Each row was made from one path, in order. Every step used is in the known rows, and no mark comes twice. Write each row's path.
Known rows:
K, R, Z, L, X: [-0.89 -1.02 -1.79  3.34  0.23  3.45 -0.58 -0.45  1.04  2.88  0.90 -0.21
 -0.32 -1.24 -2.98  0.92 -1.87  1.79  0.70  3.05 -5.38 -2.48]
L, K, P, Z: [ 0.90 -0.52 -0.14  2.55  1.38 -1.15 -0.35  3.41  1.78 -0.52 -1.27  0.77
 -0.04 -1.55  1.01 -0.61  1.76 -0.17 -0.27  1.05 -0.54  3.78]
L, X, P: [-0.47  0.97 -1.44  0.23 -1.03  0.42  0.23 -3.46  0.82  0.85  0.25 -1.55
 -0.19 -1.07 -0.22  0.09 -0.64 -1.59  0.97 -0.29 -4.24 -0.85]
K, R, Z, L, X, P: [ 0.31  0.25 -3.41  2.29 -0.98  2.59 -0.86 -2.03  0.78  2.82  0.71 -1.19
 -0.92 -0.55 -1.99  1.55 -1.78  0.88  0.80  1.80 -6.16 -3.08]
K, R, Z, L: [ 0.50 -0.08 -1.99  2.17  0.36  2.05 -1.33  1.12  0.00  2.29  0.52  0.34
 -0.48  1.11 -1.75  1.28 -1.35  1.88 -0.21  2.37 -2.46 -1.86]
Q, K, P: [ 0.48 -0.78  0.77  0.86 -0.19 -2.11  2.92  0.38  0.74 -0.96 -0.49  2.10
 -1.30 -1.27  0.03 -0.11  2.36  1.62  0.18  1.46 -0.37  1.54]
L, K, Q: [ 1.19  0.76  1.77  0.52  2.28 -0.86 -0.04  1.17 -0.83 -0.26  1.42  1.56
 -3.33 -0.48 -0.96  0.77 -1.61  0.55 -0.53  1.60 -0.37  1.52]
Q, K: [ 0.59  0.13  1.14 -0.14  0.64 -0.75  2.22  0.56 -0.47 -1.34  0.46  1.48
 -1.72 -1.25 -0.28  0.34  1.46  2.07 -0.04 -0.11 -0.34 -0.09]
K, R: [ 0.97  0.05 -1.30  1.71  0.45 -0.27  0.53 -0.01 -0.42 -0.17  1.51  1.29
 -0.90  0.58 -0.56  1.74 -0.84 -0.39  1.34  0.25 -0.97 -0.61]
L, Z: [ 0.66  0.68 -0.01  1.85 -0.31  1.38 -1.12 -0.75 -0.52  0.23  0.79 -0.89
  0.26 -0.91 -0.33  0.85  0.46  1.74 -0.10 -0.29 -1.34 -2.03]
R, Z, L: [-0.17 -0.14 -0.48 -0.17 -0.66  2.03 -1.80  1.07  0.30  2.41 -0.78 -1.00
  0.24  0.34 -1.51 -0.07 -0.63  2.03 -1.48  1.71 -1.49 -1.11]
X, P: [ 0.83  1.24 -1.12 -1.17 -0.76 -0.69 -0.28 -1.86 -0.66  0.21 -0.05 -0.91
 -0.79  1.09  1.08  0.03  0.30 -1.18 -0.04 -1.30 -0.97 -0.18]
P, Z, L, K: [ 1.61  0.42  2.55  1.02  1.30  0.67 -2.12  3.13  1.52  1.14 -0.26  0.19
 -0.65 -1.05 -1.25 -0.79  1.12  1.80 -2.26  0.41 -0.89  1.73]
Z, L, X, P, K, R: [ 1.52  1.16 -3.83  1.44 -2.04  1.18  0.55 -2.76  0.36  2.73  1.03  0.67
 -1.77  0.05 -2.78 -0.09 -1.90 -0.56  0.65  1.24 -4.38 -2.10]
X, P, K, Q: [ 1.85  1.88 -3.06 -1.63 -0.12 -0.56 -0.49 -1.32 -2.40  0.61  0.49  0.88
 -4.04  2.00 -0.34  0.04 -1.15 -1.15 -0.55  0.66 -0.29  0.69]
Q, K, R, Z: [ 0.79  0.75 -1.60  2.29  1.60  0.90  1.80  1.89 -1.44 -0.23  1.53  1.74
 -2.22  0.10 -0.10  2.73  0.79  2.35  0.72  1.45 -2.24 -1.55]
Q, K, R, Z, L: [ 1.25 -0.05 -0.63  2.08  0.66  1.44  0.68  1.55 -0.74  1.12  1.18  1.90
 -2.34 -0.16 -2.00  1.77  0.04  3.94 -0.36  2.04 -2.48 -2.31]
Q, K, R: [ 1.49  0.35  0.33  1.51  1.10 -0.97  2.83  0.29 -1.04 -0.93  2.31  2.86
 -2.24  0.07 -0.99  1.88  0.65  1.83  1.21  0.27 -0.95 -0.64]
X, P, Z: [ 1.47  0.74 -1.88 -0.13  0.26 -0.49 -1.35  0.06 -0.59 -0.49 -0.77 -0.74
 -0.11  1.01  1.65  0.08  2.03 -1.63 -0.20 -1.92 -1.34  1.50]
R, K: [-0.39 -1.83 -0.07  0.34 -0.47  0.39  0.93  0.52 -0.23  0.63 -0.37  2.42
 -0.43 -2.21  0.10  0.36 -0.67  1.22  0.12  0.71  0.26 -0.14]
K, P: [-0.19 -0.84 -0.69  1.11 -0.46 -1.48  0.79  0.02  0.92 -0.07 -0.86  0.53
  0.35 -0.32  0.30 -0.42  0.79 -0.29  0.18  1.47 -0.02  1.66]

Write each row's path:
[ 0.03  1.42  0.92  0.82  0.46  2.25 -1.94  3.13  1.16  2.30 -0.14 -0.66
 -0.55 -0.98 -1.65  0.16 -1.50  2.52 -2.41  1.77 -1.73 -0.54] -> R, Z, L, K
[ 1.59 -1.98  2.04  1.07  0.19 -0.73  0.81  1.63  1.58  0.36 -1.24  2.22
 -1.18 -1.03 -1.48 -0.84  4.17  3.15 -1.08  1.46 -1.27  2.55] -> Q, K, P, Z, L
[ 2.09  1.89  1.40 -0.05  0.44  0.05 -2.36  1.41  0.73  1.29 -0.14 -0.60
 -0.84 -0.57 -0.64 -0.51  0.94  0.48 -2.32 -1.15 -2.04  1.44] -> X, P, Z, L, K
[ 3.03  1.76 -0.26  1.76  0.85 -0.09 -1.31  1.41  0.15  1.16  1.15  0.56
 -1.82  0.45 -0.86  0.93  0.23  0.00 -0.50 -0.49 -2.61  0.26] -> X, P, Z, L, K, R
[ 1.37  0.51 -1.45 -0.79 -1.41  1.23 -0.59 -3.10 -0.44  2.59  0.83  0.81
 -3.93 -0.52 -3.02 -0.82 -1.73  0.55 -1.09  2.24 -3.91 -0.45] -> Z, L, X, P, K, Q
[ 1.08  1.01  2.51  0.18  0.50  0.56 -1.21  1.39  1.40  1.50  0.26  0.24
 -0.84 -1.61 -2.13 -0.61 -1.29  2.00 -1.47  0.76 -0.44  0.43] -> Z, L, K
[ 0.33 -0.67 -0.44  3.55  0.38  2.43  1.28 -0.10  0.85  1.72  1.66  1.45
 -2.28 -2.21 -3.02  1.76 -0.26  3.79  0.41  3.23 -6.37 -2.65] -> Q, K, R, Z, L, X
[ 0.19  1.91 -6.69  2.44 -0.52  2.67  0.75 -1.27 -1.07  2.39  1.03 -0.32
 -1.38 -0.06 -0.29  1.54 -2.04 -1.61  1.31  1.65 -5.10 -1.91] -> L, X, P, K, R, Z
[ 0.56 -2.96  1.85  2.59 -0.05  0.03  1.17 -0.01  2.79  0.55 -1.12  1.72
 -0.87 -3.13 -2.64 -1.08  3.69  3.02 -0.09  2.65 -4.78  1.62] -> Q, K, P, Z, L, X
[ 0.73  1.07 -3.18 -0.22 -0.69  3.12 -1.31 -1.92 -0.63  3.63  0.45 -0.25
 -3.07 -0.29 -2.60 -0.07 -2.30  1.05 -1.25  3.37 -5.24 -1.36] -> R, Z, L, X, P, K, Q
[ 1.46  0.93 -3.78  1.48 -0.07  0.36  0.85  0.49 -1.27  0.70  1.24  2.14
 -1.46  1.00 -0.71  0.75 -1.13 -0.65  0.68  0.93  0.41 -0.72] -> P, K, R
[ 0.90  2.27 -3.28 -1.28 -1.30 -0.06 -0.15 -0.96 -1.08  1.04 -0.03 -0.20
 -1.51  1.36  0.69 -0.38 -0.54 -1.61 -0.79 -0.74  0.06 -0.07] -> X, P, K
[ 1.94  0.96  1.36  2.11  1.10  0.03 -0.27  1.23  0.47  1.37  1.82  1.45
 -1.20 -0.94 -2.36  0.69 -1.58  1.48 -0.48  1.07 -0.81 -0.73] -> Z, L, K, R
[-0.23 -2.98 -1.17  1.16 -0.86 -1.37  1.62  0.44  0.78  0.58 -1.34  3.06
  0.03 -2.15  0.35 -0.22  0.17  0.89  0.49  2.57  0.08  1.36] -> R, K, P
[ 2.51  0.66  1.11  3.32  1.65  0.60 -1.45  2.98  0.91  1.07  1.35  1.54
 -1.45 -0.46 -1.74  0.81  0.28  1.64 -0.75  0.71 -1.69  0.79] -> P, Z, L, K, R
[ 0.51  1.24 -5.32  2.18  0.28  2.36  0.25  2.07 -1.64  1.89  0.68  1.20
 -0.95  1.52 -0.05  1.76 -1.63 -0.07  0.03  1.99 -0.86 -1.46] -> P, K, R, Z
[ 0.11  1.85 -3.50 -0.06 -1.35  1.06  0.69 -2.53 -0.02  1.64  0.05 -0.53
 -0.89 -0.99 -0.32 -0.68 -1.11 -2.05  0.28 -0.09 -3.29 -0.75] -> L, X, P, K
[ 0.08 -0.12 -0.27 -0.36 -1.80  0.73 -0.43 -3.56  1.58  1.99  0.32 -1.37
 -0.74 -1.54 -1.78 -0.80 -0.96  0.39 -0.27  0.16 -4.46 -1.20] -> Z, L, X, P
[ 0.65 -0.13  1.74  1.30 -0.29 -0.92 -0.01  1.39  2.24  1.34 -0.90  0.62
 -0.07 -1.61 -1.69 -1.25 -0.36  1.22 -1.36  2.15 -0.44  1.66] -> Z, L, K, P
[ 0.95 -2.50  0.29 -0.19  0.58 -0.86  0.42 -0.35 -1.75  0.27  0.56  3.58
 -3.36 -1.41 -0.49  0.67 -1.25  1.65 -0.07  2.33 -0.53  0.58] -> R, K, Q
[ 1.58  0.24 -0.26 -1.00 -0.65  0.20 -2.39 -0.18  0.33  1.20 -0.98 -0.70
 -0.37  0.94 -0.29 -0.84  2.01  0.36 -1.49 -1.41 -2.01  1.05] -> X, P, Z, L
